Each row was made from one walk, in order. Every step used is in the known rows, and no mark comes twice. Write each row's walk.
Known rows:
Q, S, F: [ -8  -5   3 -27  16 -16  -6  -6  -1  30 -18  -1  -4   3   0   5   7  10
 -10  -3  11  -4   4   0 -14  -4   5   4 -14  19 -19   3 -21 -13 -12 -10
 -11   4  14 -11 -13 -25   0  -5   2   3]
S, F: [  1 -14   4 -19   3 -24   4   1   4  12 -16 -13   9  13   4   5  13   2
 -14   3  10 -18   4 -12 -22 -10  14  10 -17   9 -16  -6  -6 -18 -24   6
   1   2  14 -22  -8 -13  -8  -2  -1  -1]
M, Z: [ -1 -30  -2  -3  -3  -1   1  -3  -9   7   7 -13   6  -4  12   8   5  -1
 -26   2   8  -6  -5  -6 -29 -23  21  -2  -2   5 -14  -2 -14 -19 -36   4
   1  -2  18  10   3 -14 -15  18  -7  -4]
C, Q, S, Z: [-11   0 -13 -21   7   7  -4   5  -4  39  -4  -6 -16  -5  -3  -1  -9   3
 -15  -4  18  17  -3  10  -3  -3  -1  10   3   8 -17   7 -22  -5  -2 -16
 -10 -10  11  10 -12  -6  22  -4   3  14]
Q, S: [-16 -12  -6 -13   9   0  -6  -6 -15  23  -1   2   2 -10   1   9  -2   9
 -12 -14  14   6  -3  15 -19  -3  -3  -5  -7  13 -19   2 -19 -20 -21 -17
 -13   1  15   4 -13 -20   6   1  10  -5]
F, A, Q: [-26 -19   0  -9   3  -7  15  19   5  -9  14   2   3   2 -11  11 -23  -3
   8  -6  -1  -4  10  15 -50   0  -9  13 -18  -2  -5 -21  -7 -12 -24   8
  11 -13  25   6  -2 -16   5   8 -11 -15]
Z, C, F, A: [ 13 -21   1   4  -2   0  -2 -11  13 -23   3   6   8   1  -1   6 -10  -8
  -5   0   5   0  -1   0 -13  -1   0   4   3   5  -5 -19  -4   2 -25   4
  11  -1  16 -20 -20  -7   6   7  10 -34]
C, F, A: [ -1 -22   4  -4  11 -11   0   3  18 -17   5   5   3   5  -1  19   5 -15
  -9  12   8 -16  -6  -9 -17 -12   8   6  -7   8  -9 -17 -11  -2 -14  13
  13 -10  14  -7 -25  -7  12  -2  13 -16]
C, F, A, Q, S, Z, M: [-25   6 -11 -20   8  -8   5   8  24  -5  13  15 -35 -16  -2   3 -20  -2
  -4  -8   0   1   4   1 -19  -1  -9  17  -4  -1   3  -1 -36  13 -11  -6
 -10 -10  10   2   5 -22  25 -11 -15  -4]
Q, S, Z, C, F: [ -2  -5 -15 -11  -3   5  -3 -12   0  18  -3   7 -11  -6   6  -7  -3   4
 -19  -4  11  20  -1  -3  -1  10  -5  -2  10   5 -20   6 -21  -3 -16 -15
  -8   3   8 -11  -4  -9   8  -5   3 -12]
F, C, Q: [ -4  -5  -5  12  -1   7 -17  -3 -11   2  -9  -6  31  -1  -9   8 -23  -3
 -11   2  11   0  -7  19 -23   1   8  24  -2  21 -15 -20 -12   1 -20 -12
  10  -9  24 -21 -15  -7  11   3  19  -8]
S, Q: [-12  -9   6 -16 -11 -12  18  -5 -11  15  -4  -8  12  15   4   0  -4   2
  -5  -7  13   3   5   6 -30  -8   1   3 -18  -8 -28  -2   4 -18 -19   6
   7   0  17 -15 -15 -10  -5   9   4 -15]
A, Z, C: [  4 -23 -17   8 -25   5  13   0 -21  -8   3 -10  11 -15   5   9 -16   9
 -15 -12  -2  12   7   9 -40  -1  -6   1   7  -7  -1  -4   8 -26 -41 -12
 -15   4  14   0   8  -5  -8  17 -16  -8]
C, Q, S, F, A, Z, M: [  1   3  -4 -14  16  -7  -9   8  18   4  -5   0 -27 -15  -5  18 -21  -4
  -5  -8  -8  -8   5  10 -12 -21  -4  29   4  13  20  -2 -16  24   1 -14
 -34   1   8   4 -12 -21  28   4 -19  16]
M, Z, C, Q, S, F: [ 24  -8   1 -10   3  13 -18 -16   2  26  -9  -6  -4  -3  -6  -4 -14   2
 -15  -8   0  22  -4   7   9 -12   8   9  12  14  -3  -2 -27  20 -10 -17
 -25  10  22  -9  -5 -17   3  23 -16  -1]
M, Z, C, Q, S: [ 17 -16  -6   2  -4  27 -17 -18 -14  23   6  -2  -1 -16  -4   3 -25   2
 -15 -16   6  33  -7  23   2 -11   0  -1  17  10  -2  -2 -27  13 -19 -22
 -26   8  23   7  -8 -14   8  29  -8 -12]
C, Q, S, Z, M: [ -1   8 -15 -21   0   3  -9  -7  -2  33  -7  -7 -20 -17   0  -3 -16   8
 -19 -18  18   9  -3  14   0  -6  -2  14   4   2  -1  11 -28   4 -14 -24
 -27   0   4   0  -8 -11  23  -3  -4   8]
F, A, Z, M: [ -7 -21  -6   0  -6  -6  10   8   6 -24   7  -7  -8 -23  10  18 -15  -3
 -13 -10  -3 -19  11   9 -44 -21  -1  16  -2  -1  12  -3   7 -11 -33  -3
 -11  -1   1  11   4 -19   6  11 -17  -3]
C, F, A, Q, S, Z: [-40  -2  -9 -23  11  -6  10  23  24   4  15  16 -29  -5  -5   5 -13  -6
  -1   5  -2   9   8  -3 -24   4  -9  12  -3   2 -10  -8 -32   1   1   2
   6 -21  17  12   0 -14  23 -10 -10   0]
M, Z, C, F: [ 24 -27  -9   9 -12   6  -5 -16   1 -13  12  -6  11  -8   8   6   0  -6
 -26   5   4   8  -9 -10  -7 -15  20  -3  13  -3  -8 -13 -18   0 -37   4
  -4   7  19 -11  -3  -8 -12  18  -6 -22]

Write each row's walk:
[ -8 -27  -3   8 -12   5  15   2  -3 -20   7  -1   0 -13   5   8 -20  -2
  -8 -11 -10   3  17  14 -43  -3 -14   8   6  -1   6  -6  18 -13 -32  -4
  -4  -4  11   9   6  -9  -1  21 -13 -17] | F, A, Z, C
[-50  -3  -3 -26  10  -3  17  22  10  17   8  10 -30  -6  -3  -7 -24   2
   1 -10  -3  11  20  18 -41   9 -18  14 -10   4 -12   0 -18 -13  -7  -5
   7 -22  16  23  14 -18  17  -1 -16   1] | F, A, Q, S, Z
[-10 -15  -2   2   5  15  -7  -1  13 -14  26  20 -15 -16  -9   6 -31  -4
  -1  -5 -12  24   3  11 -17  -2  -5   4  11   2   5 -16 -33  21 -17  -6
  -9  -5  28  13   4 -25  10  21 -22 -20] | M, Z, C, F, A, Q, S
[ 16 -14   0   0  -5   0   7  12  13 -11  -6  -7  -2   1  -8  10 -21  -7
  -1   0 -10   2  14   4 -20 -10  -5  25   9   0  14 -16   7  13  -7  -1
 -12  -3  18  -9  -7  -3  11  16 -21   1] | S, F, A, Z, C, Q
[ -1 -22   5  -4  -6  -9  16   5  13 -18  -7  -4  -5  -2   0   2 -10  -4
  -7  -3 -12  -6  22  -2 -36  -7  -5  19   1   5   5  -9  17  -6 -24   2
   0  -1  11  -8   8 -10  -4  13 -22  -9] | S, F, A, Z, C
[-14   0 -11 -25   0  -7   2 -12  -6  27  -9  -5 -21 -17  13  -7  -6  15
 -25 -19  12   2   3   8 -17  -4  -3   5  -6   5 -10  20 -20 -14 -27 -20
 -16   4  -4   2   9 -18   8  -3  -6   1] | Q, S, Z, M
[-13   3  -8   2  15  16 -26  -9 -17  19  -8   7  14 -10 -13   9 -27   2
  -8  -5  10  13  -4  31 -12   2  -2  17   2  30 -15 -10 -24   6  -8 -29
  -5  -5  24 -11 -19 -15  24   0  22  -4] | F, C, Q, S
[-12  -6   2 -17  23  -3  -1  21  18  11  -5  -1 -23  -5 -11  17 -13  -8
   0   4  -9   0   6   5 -13 -19  -3  19   6  18   9  -9 -11  10  15  -8
 -19  -8  17  13 -16 -14  27   7 -14  20] | C, Q, S, F, A, Z
[-14  -5  -8  -3   4   7  -3   0   7 -13  19  22  -8  -9 -17   9 -35  -2
  11 -12  -4  21   5  19 -20  15 -20   5   0   2   0 -17 -27  13 -15 -11
  -9  -4  25  -5 -12 -22  20   7  -8 -26] | Z, C, F, A, Q, S
[ 15 -29  -3   6 -15  10   3 -18 -12   2   4  -9  12  -9  12  -2  -8   3
 -24  -9   4  12   3   8 -21 -11  10   0   5   2 -10  -4  -6 -14 -47  -6
  -4   6  17  -2   8 -11 -18  26 -12 -17] | M, Z, C
[-22 -10   8 -21   7 -23  16  20  20  -6  -3   2  -2  13  -9   5 -12  -5
   9   0  -5 -14  16   0 -42  -3   0  22 -25   1  -5 -17  -6  -6 -16  13
   8 -13  24  -9   0 -19  -1   3 -17  -7] | S, F, A, Q
[ 31 -24  -6   9 -16  18  -7 -15 -11   6   6 -16  14  -6  -2   3 -17  -4
 -19  -7   8  19  -8  12  -4 -14   9   6  14  -3   0 -10 -14   7 -30  -8
 -14   6  25  -3  -7  -4  -3  30 -10 -12] | M, Z, C, Q
[-35   5  -7 -26   5  -5  12   8  10   9   6   8 -35 -18   0  -6 -31   6
  -2 -21  -2   4  17  22 -35   1 -18  18  -9   0   3   7 -19  -1 -21 -14
  -8 -11   5  14  19 -24  20   0 -21  -2] | F, A, Q, S, Z, M
[ 12 -35   6  10   0   7  -2 -10  17 -26  12   4   0  -4   7   3  -6 -15
 -14   6  -2   0  -3  -8 -10 -16  10   4  14   6  -3 -17 -11  11 -28   7
  10   1  16  -2  -4  -9  -6  21  -3 -27] | M, Z, C, F, A
[-20 -10  17 -27  28 -12  -3  -2  16  15 -16   9 -14   5  -2   5   1  -3
  -3  -2  -4 -11   9   5 -18  -9  -4  10 -11  26 -12  -3 -10  -2  -2  -3
   2  -6  10  -3 -14 -22   9  -2   4  -4] | Q, S, F, A
[  4   1   3   0   8  -9 -14  -2   1   6 -25  -8  25  13 -10   2 -11  -3
 -11   8   5 -10   2   6 -16  -3  17  31  -6  24 -16 -22 -11   8 -10  -2
  10  -7  25 -37 -11  -9   3  -4  11   1] | S, F, C, Q
[-26 -14   4 -20  22 -10   6  19  15   5  -8   3 -25  -8   2  12  -2  -2
  -2   2 -13  -6  14   1 -31 -14  -6  14  -1  19  -1  -4  -6  -9  -1  -6
 -11  -8  10  16  -1 -20   9   3 -12  15] | Q, S, F, A, Z
[  5   3  -4 -25  16  -6 -13  -2   1  33 -15  -5  -2   5 -13  11  -1   3
  -5  -1  10   4  -6   5   4  -7   4  11 -10  18 -11  -2 -28   6   3 -12
 -22   1  21 -14 -29 -14  16   0   3  12] | C, Q, S, F
[ 10 -21  -8  13 -11  16   7  10   0 -15   8  -6   3 -10  -7  13 -32  -7
  -2  -8  -4  11  11  20 -25  -5 -14  15  14  -4  13 -15  10   6 -18  -7
 -12  -3  18   6 -10  -1  15  21 -13 -10] | F, A, Z, C, Q
[ 15 -20 -23  12 -18  -1   5   4  -9 -21  10  -5   8 -17   5  17  -6   0
 -18   3   1   6  -2 -10 -23  -4   5   3  11 -10  -1 -13  -5  -9 -32  -5
 -18   8  15 -11  -4  -5   2   9  -9  -8] | A, Z, C, F
[-24  10  -8  -7  10  12 -14  -2  -6  32 -13   3  -2  -7   1  -8 -23   2
 -18   0  10  17   3  23 -12   6  -2  22   6  26 -20  -3 -20   0  -2 -24
   4 -16  14  -5   1  -8  23  -9  17   7] | F, C, Q, S, Z
[ 26 -14 -11   4 -17  12  -2 -13 -16   9  -3 -10  24   1 -13   6 -21   1
  -7 -16  15  20  -4  19  -7   1  -6   6   0  -4  -7 -10  -8  -1 -27 -13
 -14   5  20 -19 -19  -3   8  15   2 -17] | Z, C, Q
[ -5  -2  12 -22  28  -7 -11   2  19  24 -14   2 -14   9 -13   9  -8  -7
   1  -2   6  -1   2  10  -1 -11  -5  18  -4  23  -5  -9 -19  13  12  -6
  -8  -9  18  -5 -29 -15  24   1   3   3] | C, Q, S, F, A
[-13  -8 -12 -15  -5   9   9 -16 -11  31 -11   0 -13 -10   8 -17 -13  14
 -19 -20   9  25  11  17 -19  12 -14  -1   3   6 -22  14  -7 -17 -24 -23
  -6   1   6   0   9  -8   2   4  -2 -10] | Q, S, Z, C
[-15 -23   5 -13   9 -17  17  24  18 -12  -7 -10 -10   4   3  12   3  -7
  -7  11 -11 -20  16 -11 -40 -18   4  21  -7   8  -1 -10   8 -15 -12  12
   3 -10  11   3   4 -12  -2   6 -14   9] | S, F, A, Z
[ 13  -6 -13  -4  -4  17 -14 -17 -19  25  -4   1   6 -10 -13   5 -28   8
  -5 -22  13  30  -5  30   0   7 -14  -1   8   9  -7   0 -19   6 -17 -31
 -27   9  19  -8 -25 -11  17  13   3 -17] | Z, C, Q, S
